Known rows, with every step that occurs:
vuba, daro, romas, tovuv: [-0.87  1.16 -0.76  1.07  0.40  0.86 -0.81 -2.24 -0.07  0.91  3.89  3.27
  2.27 -1.00 -0.11  0.98  0.70 -1.16 -1.70  0.17  0.66 -1.03  2.26]
romas, daro, sodeb, pogam: [-2.19 -3.40 -0.15  0.03 -0.71  1.32 -2.51  0.48 -0.18 -1.24  2.58  2.82
  0.97 -0.45 -0.45  0.84 -0.35 -2.05 -1.38  0.18  2.10 -2.05 -1.70]
pogam, sodeb: [-0.79 -1.95 -0.85 -0.35 -0.49 -0.11  0.20 -0.68 -1.58 -2.87  1.07  0.30
 -0.22 -2.26 -0.28 -0.13  1.14 -1.77 -1.40  0.26  1.34 -0.95  0.72]
vuba, daro: [-0.14  0.62 -1.29 -0.07  0.63  0.82 -0.34  0.76 -0.11 -1.05  1.64  0.56
  1.12 -0.51  0.79 -0.64  0.55 -0.73 -2.04  0.08  0.12  0.95  0.62]
natu, pogam, sodeb: [-0.90 -2.27 -0.26 -1.34 -0.43  1.08  0.57 -1.03 -1.42 -1.90  2.88  0.81
  0.01 -2.13 -0.72 -1.94  1.83 -2.54 -2.09 -0.41  2.87 -0.13  0.71]
natu, pogam, vuba, daro, belabi: [ 0.08  0.66 -1.42 -2.99 -0.66  2.12  0.46  1.30 -0.44  0.57  4.20  0.04
  2.58 -1.05 -0.80 -0.53  0.90 -3.67 -1.35 -1.60  1.72 -0.84  1.64]
natu, pogam, vuba, daro: [-0.57 -0.38 -0.99 -2.15  0.33  1.73  0.58  1.58 -0.48 -0.75  3.46  1.20
  1.01 -1.19  0.18 -1.61  0.76 -2.90 -2.48 -0.99  0.91 -0.29  1.27]
natu, pogam: [-0.65 -0.51 -0.10 -1.10  0.02  1.51  0.70 -0.13 -0.61 -0.77  2.96  1.02
  0.52 -0.92 -0.16 -2.20  1.26 -1.62 -1.54 -0.61  2.02  0.36  0.68]
nedakeg, pogam, natu: [-1.40 -0.97 -0.50 -0.86  1.53  1.31  0.46  1.86 -2.89 -2.31  1.57  2.70
  1.51 -1.33 -0.63  0.08 -0.16  0.81 -1.81  0.19 -0.47 -2.13 -0.54]
daro, belabi: [ 0.08  0.81 -1.00 -0.89 -1.07  0.56  0.21  0.03 -0.75 -0.28  2.01 -0.61
  1.69 -1.05 -0.67  0.73  0.74 -1.65  0.29 -0.44  1.19 -0.96  0.88]
nedakeg, pogam, vuba, daro, belabi, tovuv: [-0.48  1.58 -2.33 -2.37  0.87  1.52  0.57  4.60 -2.72 -1.38  1.68  0.83
  1.97 -1.56  0.13  3.13 -0.13 -4.88  0.10 -0.75 -0.12 -0.59  1.63]
natu, pogam, vuba, daro, belabi, tovuv: [ 0.45  2.01 -2.02 -3.35  0.18  1.38  1.23  1.83 -0.95 -0.13  3.63  0.41
  1.14 -1.53 -0.60  0.36  0.15 -5.80 -0.14 -1.03  2.04 -0.21  2.19]
natu, pogam, vuba, daro, romas, tovuv: [-1.26  0.14 -0.47 -0.99  0.10  1.74  0.23 -1.53 -0.32  1.09  5.64  3.99
  2.09 -1.61 -0.67  0.05  0.81 -3.44 -2.09 -0.78  1.60 -2.16  2.88]
belabi, tovuv: [-0.26  1.07 -1.25 -0.47  0.71 -0.49  1.24  0.63 -1.26 -2.35  0.59  0.73
 -1.25 -1.64  0.55  0.52 -0.18 -2.72  0.28  0.80  0.81  0.20  1.34]
sodeb, pogam, vuba, daro, belabi: [-0.82 -0.26 -2.15 -1.77 -0.67  1.30 -0.33  2.16 -1.28 -1.15  3.32 -0.11
  2.01 -1.05 -0.64  1.44 -0.10 -1.68 -0.49 -0.74  0.96 -3.25  0.90]
belabi, daro, romas: [-1.51  1.54  0.37  0.15 -0.34 -0.01  1.50 -2.09 -1.80 -0.78  0.19  3.29
  1.17 -1.49 -0.80 -0.08 -0.45 -0.34  0.11 -0.50  0.21 -1.95  0.56]
pogam, natu: [-0.45 -0.24 -0.72 -0.90  0.69 -0.02  0.79 -0.39 -1.35 -1.84  1.67  1.87
  0.39 -1.50 -0.95 -0.92 -0.42  0.76 -1.44  0.61  0.19 -2.48  0.19]
vuba, pogam, sodeb, daro, romas, tovuv: [-2.14 -1.34 -0.13  2.05 -0.32  1.76 -2.39 -2.67 -0.28 -0.18  3.69  5.63
  3.09 -2.46  0.02 -0.36  1.64 -1.97 -0.97  0.89  1.41 -3.30  2.52]
natu, pogam, vuba: [-0.95 -1.31 -0.27 -2.21 -0.38  1.13  1.27  0.99 -0.99 -1.45  2.93  1.20
 -0.03 -1.74 -0.22 -1.30  0.83 -2.95 -1.21 -0.89  1.37 -1.56  1.17]
sodeb, daro, romas: [-2.62  1.29  0.60  1.79 -0.93  0.90 -1.47 -0.59  0.95 -1.57  2.57  4.50
  1.41 -0.85 -1.24  0.56 -0.28 -0.60 -0.74  0.67  1.47 -3.22  0.51]
romas, daro: [-0.89 -0.91  0.09 -0.73  0.00 -0.09 -0.25  0.84 -0.42 -0.24  0.51  1.79
  0.62 -0.87 -0.09 -0.20 -0.30 -3.01 -1.65  0.64  0.95  0.26  1.13]
vuba, daro, romas: [-0.74  1.98 -0.37  1.13  0.43  0.77 -0.93 -1.30  0.13  0.03  2.99  2.25
  1.92 -0.59 -1.28 -0.18  0.17 -0.88 -1.93 -0.21  0.57 -0.61  0.90]
romas, daro, belabi, tovuv: [ 0.20  1.54 -0.90 -2.03 -0.19 -0.52  0.46  1.15 -1.24  0.46  0.63  1.15
  0.74 -1.24 -0.90  1.94 -0.91 -5.69  0.51  0.60  1.97  0.29  2.03]
nedakeg, pogam, vuba, daro: [-1.56 -0.82 -1.32 -1.06  0.97  1.89 -0.18  4.33 -2.00 -2.10  1.48  1.48
  1.83 -1.14  0.86  1.19  0.44 -2.07 -2.16 -0.72 -1.12 -0.79  0.63]
pogam, vuba, daro, romas, tovuv: [-1.15  0.39 -1.00 -0.05  0.03  0.49 -0.24 -1.05 -0.36  0.23  3.79  3.48
  1.79 -1.89 -0.16  1.81  0.18 -2.58 -1.46  0.01  0.03 -3.04  2.79]
sodeb, daro, vuba, pogam: [-1.35  0.14 -0.44  1.06  0.07  1.51 -3.20  2.85  0.77 -0.55  2.09  3.71
  1.91 -1.52  0.44 -0.67  0.87 -1.22 -0.23 -0.04 -0.08 -3.21  0.78]

Rows:
[-2.49 -1.70 -0.11 -0.61 -1.46  1.23 -1.98  2.24  0.22 -2.70  3.65  3.94
 -0.03 -2.46 -1.24  0.23  1.01 -2.76 -1.72 -0.14  3.67 -3.89  0.65]  natu, pogam, sodeb, daro, vuba
[ 0.06 -2.05 -0.88  0.14  0.69  1.09 -0.67 -0.94 -1.76 -1.13  1.41  0.47
  1.39 -2.32  0.46 -2.45  2.15 -2.06 -1.11 -0.16  0.20 -0.07  1.11]  vuba, pogam, sodeb
[-2.56 -1.52 -0.67  0.20 -1.58  0.07 -2.22  2.64  0.12 -3.50  1.92  3.40
 -0.38 -2.62 -0.79  1.92  0.34 -2.06 -0.97  0.56  2.03 -4.65  0.60]  pogam, sodeb, daro, vuba
[-1.46 -1.38 -1.01 -0.63  0.73  0.37  0.36 -0.03 -2.02 -2.58  2.57  2.17
  0.22 -1.40 -1.26 -0.64 -0.86  1.91 -1.39  0.80  0.87 -4.06 -0.70]  sodeb, pogam, natu
[-2.31 -0.13 -1.34 -0.95 -0.64  1.64 -0.68  3.40 -2.32 -3.61  1.31  2.85
  1.30 -2.18 -0.32  3.41  0.47 -4.20  0.47  0.78  2.33 -1.79  0.76]  nedakeg, pogam, sodeb, daro, belabi, tovuv
[-1.79 -2.79 -1.05  0.00 -0.02  1.40 -1.53 -0.75 -0.94 -2.93  3.87  2.96
  0.65 -0.98 -1.30  0.02 -0.60  1.63 -1.27  0.17  1.32 -4.78 -2.60]  daro, sodeb, pogam, natu
[-2.32 -3.55 -1.03 -0.37 -1.10  1.38 -1.25  1.10 -0.69 -3.27  3.31  1.57
  0.00 -1.59 -0.04  1.40  0.14 -1.34 -0.27 -0.48  0.96 -4.70 -1.45]  daro, sodeb, pogam, vuba
[-2.22 -0.81 -1.20  0.26  0.02  0.92 -0.63 -0.65 -1.12 -0.51  4.75  3.73
  1.61 -1.72 -0.50  2.15 -0.14 -1.36 -1.29  0.10  0.81 -4.77  2.07]  sodeb, pogam, vuba, daro, romas, tovuv
[-1.43  1.02 -0.75 -0.30 -1.75  1.33 -1.02  1.40  0.70 -1.19  2.14  1.81
  2.12 -0.71 -0.22  1.07  0.23 -1.19  0.24  0.27  1.71 -2.21  0.62]  sodeb, daro, belabi
[-0.27  0.35 -0.75 -0.51  0.59  0.57 -0.32  1.52 -1.97  0.26 -0.30  2.39
  1.61 -2.14  0.89 -1.28  0.61 -1.07  0.70 -1.26 -1.19 -2.03  0.77]  belabi, daro, vuba, pogam
[-2.03 -1.76 -0.59 -1.06  0.30  1.31  0.58  3.68 -2.64 -2.79  0.97  1.41
  0.83 -1.81  0.46  1.45  0.58 -2.19 -0.81 -0.64 -0.80 -2.06  0.65]  nedakeg, pogam, vuba
[-2.63 -3.13 -1.13 -1.22 -1.19  1.22  0.37  0.96 -1.97 -3.43  0.93  2.70
  0.16 -1.69  0.75  1.28 -0.62 -0.83  0.50 -0.89  0.25 -4.47 -1.79]  belabi, daro, sodeb, pogam, vuba
[ 0.04  0.43 -0.89 -1.38  1.39  0.38  0.11  0.77 -2.74  0.08  0.22  3.74
  1.82 -2.43 -0.43 -1.76 -0.52  0.42 -0.10 -0.83 -1.53 -3.92  0.30]  belabi, daro, vuba, pogam, natu
[ 0.19 -0.04 -0.76  0.41  0.74  0.70 -1.98  1.64 -0.69  0.20  2.01  1.30
  1.52 -1.93  0.06 -1.05  1.26 -1.56 -0.15 -0.93 -0.56 -1.95  1.19]  daro, vuba, pogam
[-1.91 -2.77 -0.88  0.76 -0.72  1.66 -1.95 -0.10 -0.25 -2.61  3.36  1.45
  0.54 -0.67  0.07  0.58  0.59  0.04 -0.64 -0.35  1.52 -2.62 -2.01]  daro, sodeb, pogam
[-1.97 -0.54  0.37  2.03 -0.20  1.65 -2.52 -1.81 -0.16 -0.97  2.78  4.62
  2.68 -2.18 -1.03 -1.52  1.30 -1.62 -1.13  0.39  1.27 -2.92  1.09]  vuba, pogam, sodeb, daro, romas
[-1.64 -1.01 -0.46 -1.50 -2.09  2.21 -0.78  0.04 -0.18 -1.51  3.90  2.19
  2.04 -1.60 -1.25 -0.40  1.45 -2.92 -1.02 -0.20  4.13 -1.98  0.71]  natu, pogam, sodeb, daro, belabi
[-2.86 -0.35  0.37  1.46 -1.38  0.53 -1.56 -1.32  0.09 -2.69  2.50  4.37
  0.92 -2.11 -1.82  0.82  0.21 -1.53 -1.38  0.88  2.36 -3.63  0.84]  pogam, sodeb, daro, romas
[-1.46 -1.84 -0.61  0.81 -0.05  1.75 -2.04  0.21 -0.42 -2.07  1.47  2.86
  1.92 -2.04  0.88 -1.92  1.57 -1.47 -1.27  0.72  0.73 -1.41  0.86]  vuba, pogam, sodeb, daro
[-1.52 -1.91 -1.54  0.75 -0.04  2.36 -2.58  0.37  0.27 -1.95  3.79  1.65
  1.52 -0.01  0.49  0.38  0.42  0.11 -1.79 -0.46  1.22 -1.50 -2.02]  vuba, daro, sodeb, pogam
[-3.37 -2.52 -0.32  0.38 -0.42  1.98 -1.43  3.03 -1.71 -4.26  1.16  3.54
  1.23 -1.89  0.52  1.30  1.02 -1.41 -1.80  0.74  1.21 -1.88 -0.23]  nedakeg, pogam, sodeb, daro
[-1.59  0.74 -0.08  0.13 -0.44  0.10  1.57 -3.11 -1.92  0.10  1.15  4.33
  1.49 -1.80  0.32  1.00 -0.02 -0.69  0.32  0.04  0.39 -2.23  1.78]  belabi, daro, romas, tovuv
[-0.36 -1.36 -1.01 -0.69  0.16  0.28 -0.42  0.71 -2.89 -0.97 -0.43  2.26
  1.20 -3.26  0.25 -0.95  1.19 -1.91  0.07 -1.02 -0.33 -2.46  0.87]  belabi, daro, vuba, pogam, sodeb
[-0.49 -0.68 -1.29  0.48 -0.07  1.89 -2.31 -0.03  0.95 -1.07  2.96  1.25
  1.65 -0.16  0.78  0.04  0.70 -1.14 -1.99 -0.51  0.47  0.41 -1.25]  vuba, daro, sodeb
[-0.91 -1.45 -1.55 -0.66 -0.44  1.55 -1.77  1.21  0.58 -1.73  2.84  1.40
  1.21 -1.12  0.70  0.91  0.36 -2.59 -1.70 -0.79 -0.24 -1.61 -0.54]  pogam, vuba, daro, sodeb
[-0.56 -0.05 -1.53 -1.13  0.31  0.49  0.15  1.98 -0.47 -1.62  1.58  0.71
  0.66 -1.30  0.64  0.17  0.04 -2.19 -1.69 -0.22 -0.65 -1.06  1.31]  pogam, vuba, daro
[-1.04 -0.58 -0.03 -0.83 -0.40 -0.76 -1.40  2.64 -0.15  0.02  1.12  2.61
  0.13 -1.55 -1.16  1.49 -0.51 -3.68 -1.27 -0.01  1.10 -2.13  1.16]  romas, daro, vuba
[-1.20  0.19 -0.57  0.23  0.86  1.23 -2.78  2.26 -0.07 -0.77  2.59  5.19
  2.16 -1.86 -0.83 -1.15 -0.38  0.23 -0.98  0.45 -0.22 -5.26  0.33]  sodeb, daro, vuba, pogam, natu
